Each row was made from one small tree. The marks that hang from a mark follow it in brackets, in alphabetical order. Every link used is in the known rows. Write each row's tree.
Known rows:
mubal(fedot kifek loga(lopav(kiliv))): [ 10.9   4.5  14.0 -12.1  15.5 -22.4   1.3 -28.4  41.1 -24.7  -1.6  33.7
   6.3 -28.8   3.4  38.4   7.6   9.7   0.1  10.5  -1.6  -7.7   1.7]
kiliv(loga(kifek(fedot) lopav)): [  1.9   2.5  11.8 -14.7  15.9  29.4 -12.6 -15.3   9.6 -18.6  21.8  20.5
   4.3  -5.7  20.9  -8.7  51.7 -10.2  -1.3  29.9 -20.2   0.2 -22.5]
kiliv(lopav(kifek)): [ 33.0   0.0  23.9  -2.6  20.9  -7.5 -21.1 -15.2  10.2  -1.5  12.1  27.0
   7.5   6.0  38.6  14.8   6.3 -13.0  12.0  10.8  -2.1  -3.0 -11.0]
lopav(fedot): [  6.0   1.6  -3.9 -10.6  20.1 -11.3 -29.7   3.7  21.9 -12.7  -9.5  26.0
   5.9 -14.6  26.9  12.0  17.1 -11.1 -12.5  18.5   0.8  13.5 -25.4]
kifek(mubal(fedot loga lopav)): [ 10.4  -3.5   7.8 -29.4  29.1 -12.2 -20.0  -9.7  39.0 -35.6 -23.5  19.5
   9.7  -0.5  17.7   6.1  32.9  13.9 -16.1  24.7  -5.7  -2.7 -19.8]
mubal(kifek(fedot) loga): [ 17.7  -2.2   4.0 -29.9  17.4 -18.9 -12.8  -1.6  48.6 -28.3 -12.3  20.3
  16.3  -0.6  19.9   3.1  21.5   3.5  -9.1  28.0  -1.8  -0.3   3.6]
mubal(fedot kifek loga): [  9.3  -7.9  10.6  -9.9  23.4 -27.2  -9.9 -12.9  50.9 -29.4 -16.0  31.1
  12.6 -15.4   9.1  28.8  13.2  12.0 -20.7  14.6  -4.0   0.3  -4.5]
lopav(mubal): [ -4.0  -2.4 -13.9  -0.2  14.2 -16.0 -29.9 -10.5  24.9  -4.7  -0.3  20.7
   3.0 -18.0  22.8  21.5  11.2 -15.9 -20.8  21.6  11.1  12.0 -20.3]
kiliv(lopav): [ 15.9  -3.6  10.3   4.3  27.3  -7.6 -14.3  -7.0   9.2  -7.3   8.2  21.3
  13.0   2.2  21.5  19.5   4.6 -12.6   4.2  14.4  -2.5   4.1  -0.1]
loga(lopav(fedot kifek(mubal) kiliv)): [ 27.9  17.9  16.0 -30.2   1.1  -1.7 -30.6 -20.3   2.1  -6.4  12.4  28.9
  -8.3  -8.8  40.4  -0.8  11.1 -17.1  21.2  18.2   5.6  -1.6 -31.6]
kiliv(loga(kifek)): [ -5.7 -11.7   7.2  -2.7  23.1   4.3 -22.8 -12.0  18.9  -2.5   5.3  17.3
   4.1  -8.0  25.1  13.5  46.9  -4.6 -14.2  17.4  -8.8   4.9 -26.4]
mubal(kifek): [ 13.3  -1.6  -1.6  -1.8  23.1 -14.4 -17.8  -7.4  35.0 -13.1 -10.9  22.9
   8.8 -10.1  18.9  21.6   4.7  -6.5 -11.2  15.5  -3.6   7.4  -4.4]
loga(kifek): [ -4.1 -11.5   7.5  -0.1  22.3   1.0 -17.5  -4.9  22.8   0.7  -4.9  14.9
   4.4 -11.7  16.8   6.4  30.4  -1.5 -17.7  13.0   1.9   1.9 -25.4]
kifek(mubal(fedot loga lopav(kiliv))): [  4.9  -2.2   9.4 -31.5  30.4 -21.5 -12.4 -21.1  41.4 -23.7 -17.9  16.3
   6.0  -4.0  18.0  19.1  28.5  10.5  -6.4  17.8   4.8  -6.4 -12.1]
kiliv(lopav(fedot)): [ 15.7   1.6   8.8  -1.7  22.1 -10.8 -26.2   3.3   7.3 -11.9   5.4  30.0
   6.2  -2.0  31.3  18.7  10.8 -12.6   0.0  19.4   2.5  11.3 -10.3]
kiliv(loga): [  4.5  -2.5  -2.8  -7.5  25.7  -6.0 -22.8 -12.8  19.0  -9.0   3.7  20.4
  11.2  -6.1  25.2  20.0  28.1 -13.9  -4.5  18.4 -14.2   9.7 -16.1]
lopav(fedot kifek mubal): [ 10.9   4.9  -1.6 -13.0   4.3 -18.6 -47.7  -8.9  24.3  -5.3   1.6  35.5
  -8.9 -18.3  50.1  15.1  20.6 -17.0 -16.6  21.9  15.7  11.6 -41.2]
mubal(fedot): [ -1.1  -4.7   5.9   0.5  33.0  -4.6  -8.9 -17.6  27.1 -17.5  -3.3  25.3
  11.5 -14.3   7.6  21.6   6.8  -8.6 -18.4  10.0 -10.6   6.0 -18.5]
lopav(kifek kiliv): [ 17.4   1.6  11.4 -12.4  20.3 -17.9 -17.3 -26.5  26.5  10.1   2.7  20.4
   2.8  -9.6  34.9  22.3   8.5 -14.6   8.4   3.4   6.0  -4.4 -18.8]
mubal(loga(kifek) lopav(fedot kiliv)): [ -4.9  -5.6   5.6 -24.8  20.2 -22.8 -26.0   2.8  47.0  -8.7 -25.2  19.1
  -6.1 -19.3  36.1  20.2  62.9  21.3 -13.4  18.9  19.7  -2.9 -28.1]
mubal(loga lopav(fedot kifek kiliv)): [ 20.7   6.1   9.0 -34.6  17.5 -31.7 -33.3  -6.6  48.6 -11.4 -22.3  28.1
  -3.9 -14.0  53.4  22.1  45.6  11.4   3.5  15.1  13.9  -4.7 -27.8]
mubal(fedot loga): [  3.4  -8.3   9.8 -13.3  24.7 -21.4  -9.5 -12.4  38.0 -23.4 -12.4  25.2
  15.8 -14.4   6.4  20.5  19.5   7.6 -18.2  12.9  -2.9   0.2 -15.1]

Write each row's tree:
[  3.1  -0.4  -5.4 -28.8   9.0 -34.4 -17.3 -17.7  53.2 -14.5   0.3  21.1
   3.5 -12.1  26.9  24.1  19.0  -5.1 -11.7  28.8  23.8   0.5   5.6]
lopav(kiliv mubal(kifek(fedot) loga))
[  0.4 -11.9  15.5 -15.8   8.4  -8.9 -20.4  -5.2  23.7 -13.1  15.2  19.2
   3.6   4.1  28.6   1.0  42.4   0.4 -15.7  33.6  20.6  -3.0  -6.8]
kiliv(lopav(mubal(loga(kifek(fedot)))))
[ 24.1   6.6  17.0 -39.7  18.0   0.0 -17.2 -27.3  17.3  -3.7  12.9  12.8
   4.6  15.5  37.8 -13.6   9.7 -24.0  14.5  20.0   3.7  -6.9 -15.2]
lopav(kifek(fedot mubal) kiliv)
[  1.5   1.2   3.5  -2.1  44.3 -13.8 -11.1 -32.1  50.8 -22.5  -6.0  30.2
  -1.3 -14.8  29.2  54.0  31.5  -0.7  -9.3  12.2 -14.7   3.3  -4.6]
mubal(fedot kifek lopav(kiliv(loga)))
[ -2.3  -6.7   9.4 -32.0  27.2  -7.7  -8.1  -6.8  50.7 -12.8 -14.9   8.4
   3.6  -3.7  27.6   3.2  61.1  15.1  -7.9  23.2  10.3 -11.3 -13.0]
mubal(loga(kifek(fedot)) lopav(kiliv))
[ 16.0   3.2  12.4  -8.5  13.0 -13.8  -6.1 -16.5  38.5 -36.8  -7.4  36.6
   9.8 -25.2   2.1  24.6  12.2  12.9  -9.3  17.1 -11.7  -3.3  -5.3]
mubal(fedot kifek loga(lopav))
[-10.4 -10.0   8.4  -4.3  24.9  -5.0 -15.3 -23.6  21.9   9.3  10.8  14.5
   0.3 -10.7  26.4  26.6  41.9  -7.8  -4.3  10.6   1.7   0.1 -18.9]
lopav(kiliv(loga(kifek)))
[ 26.9   5.4  13.0 -30.3   8.8  -6.8 -42.2  -5.1  11.0 -11.3  -2.2  26.7
  -2.0   3.6  46.0  -9.6  15.9 -15.2   0.0  22.3   3.0   6.1 -37.7]
lopav(fedot kifek(mubal))
[  8.8  13.4 -10.8  -3.6  -1.1 -11.0 -37.8  -3.8  23.8 -23.3   2.3  41.1
  -9.6 -32.4  29.7  25.3  13.9 -10.0 -15.8  30.6   8.2  15.7 -21.1]
loga(lopav(fedot mubal(kifek)))
[ -8.2 -17.4  19.7  -9.5  21.7 -10.8  -9.5 -11.5  38.4 -16.6 -10.5  23.5
   7.8 -16.3   6.6  13.9  38.4  16.4 -27.7  12.4   2.4  -5.2 -25.1]
mubal(fedot loga(kifek))
[ -2.9   1.2  11.0  -1.2  14.4   6.7  -5.8 -20.3  13.2   4.5   9.4  17.6
  -1.1 -24.3  10.5  15.1  26.1  -3.3   2.8   9.3   4.3  -5.6 -18.9]
loga(kifek lopav(kiliv))
[ -1.1   1.7  13.0 -22.6   1.1 -13.0 -17.7  -4.3  23.3  -7.5  -2.2  25.8
  -3.6 -28.6  20.5  11.7  45.4  11.7  -0.2  17.2  16.7  -4.5 -25.4]
mubal(loga(kifek lopav(fedot kiliv)))
[ 16.9  11.4   1.0  -8.7   0.1   0.4 -37.6 -28.8   9.7  -8.7  23.6  34.8
  -6.0 -18.5  42.2  19.1  29.4 -18.6   2.7  24.6  -8.3   4.0 -32.7]
kiliv(loga(lopav(kifek mubal)))
[ 19.8   9.5   8.7 -29.7  33.6   1.1 -19.9 -28.2  37.7 -11.8   6.2  19.7
   0.6   6.4  54.0  13.7  48.5 -13.9  12.9  20.7 -13.5  -5.4 -17.8]
mubal(lopav(kifek(fedot) kiliv(loga)))
[ 24.4  -3.4  16.0 -13.5   2.9 -30.2 -34.3 -14.6  23.1  -6.3  10.0  30.7
   2.7  -2.0  44.0  21.4  18.8  -2.4   0.1  21.2  18.7  -3.8 -12.1]
kiliv(lopav(kifek mubal(loga)))
[ 13.7   6.3  -7.7  -8.7  28.6 -14.4 -33.7   8.4  46.0 -27.3 -27.4  30.8
  -2.5 -15.1  39.5  24.1  30.5   3.5 -16.8  24.3  -2.7  12.6 -17.4]
mubal(kifek lopav(fedot))
[ 10.8  13.1  -8.2 -10.8   5.2   3.5 -19.8 -13.8  27.5 -27.4  12.1  29.5
  -0.2 -17.4  20.6   8.3  10.7 -16.8 -10.0  35.0  -1.3   7.1  -5.6]
loga(lopav(mubal(kifek(fedot))))
[ 16.8  10.3   4.9 -23.1  26.7 -14.1 -37.6 -18.1  34.2  -7.7  -3.8  30.6
  -9.1  -8.6  63.1  30.7  50.2  -8.0   7.5  15.7  -2.8   3.6 -32.6]
mubal(lopav(fedot kifek kiliv(loga)))
[ 30.9  -0.1  23.6  -4.6  22.6  -5.0 -27.1 -22.3   6.0  -4.1  22.4  29.6
   6.9  10.6  47.8  21.5  22.9 -16.3  15.7  14.6 -13.9  -0.2 -11.5]
kiliv(loga lopav(kifek))
[ 24.0  12.0  13.2 -10.9  11.3  -3.7 -13.0 -29.8  14.5   2.6  12.3  25.8
   1.2 -19.5  28.3  17.5   8.7 -13.6  20.1   6.0  -1.8  -7.8 -19.6]
loga(lopav(kifek kiliv))
[ -4.0  -3.6  -3.0   7.9  21.7 -18.5 -20.6 -22.7  41.1 -20.2  -1.0  34.9
  -1.5 -23.7  16.4  40.0   0.6  -9.5 -33.7  18.9   4.7  11.4 -13.0]
lopav(mubal(fedot kifek))
[ 16.3  -1.6   5.7 -47.9  13.7  -8.2 -18.6  -1.9  24.5 -25.8  -4.9   9.6
  17.9  14.3  19.5 -23.7  24.1  -4.2  -2.4  34.7   0.6  -1.3  -8.7]
kifek(fedot mubal(loga))
[ 27.4   2.9  20.8 -55.0   9.0 -16.5 -17.2 -21.9  28.7  -9.4   4.5  12.1
   9.0  15.5  37.3 -15.6  21.7  -7.9  15.1  23.5  10.6 -12.5 -12.3]
lopav(kifek(fedot mubal(loga)) kiliv)
[  1.0 -11.8  13.0 -28.8  16.3  -2.5 -11.7  -0.1  35.7 -15.5  -6.5  12.3
  11.8  -0.3  17.1 -13.4  47.2   8.4 -15.8  25.8   4.4  -5.4 -17.2]
mubal(loga(kifek(fedot)))
[  4.9   6.4  -0.4 -17.7   7.3 -25.7 -45.6 -26.7  23.2   4.3  17.0  35.3
 -14.0 -17.2  59.5  35.8  32.4 -23.0  -2.9  19.4  15.8   9.4 -34.9]
lopav(fedot kifek kiliv(loga) mubal)
[ -3.7   4.9   9.7  -6.9   8.8   3.7 -17.6  -9.5  13.4  -0.8   6.6  25.8
  -7.9 -28.6  21.5  14.0  32.4  -3.7  -0.7  14.0   9.4   1.7 -28.6]
loga(kifek lopav(fedot kiliv))
[ 22.3   0.6  13.1   2.1  11.2 -14.3 -33.5 -19.4  12.2   0.8  18.7  31.1
  -1.6  -1.9  44.9  22.3   7.5 -19.0  -0.1  18.2  11.7   1.6 -15.3]
kiliv(lopav(kifek mubal))
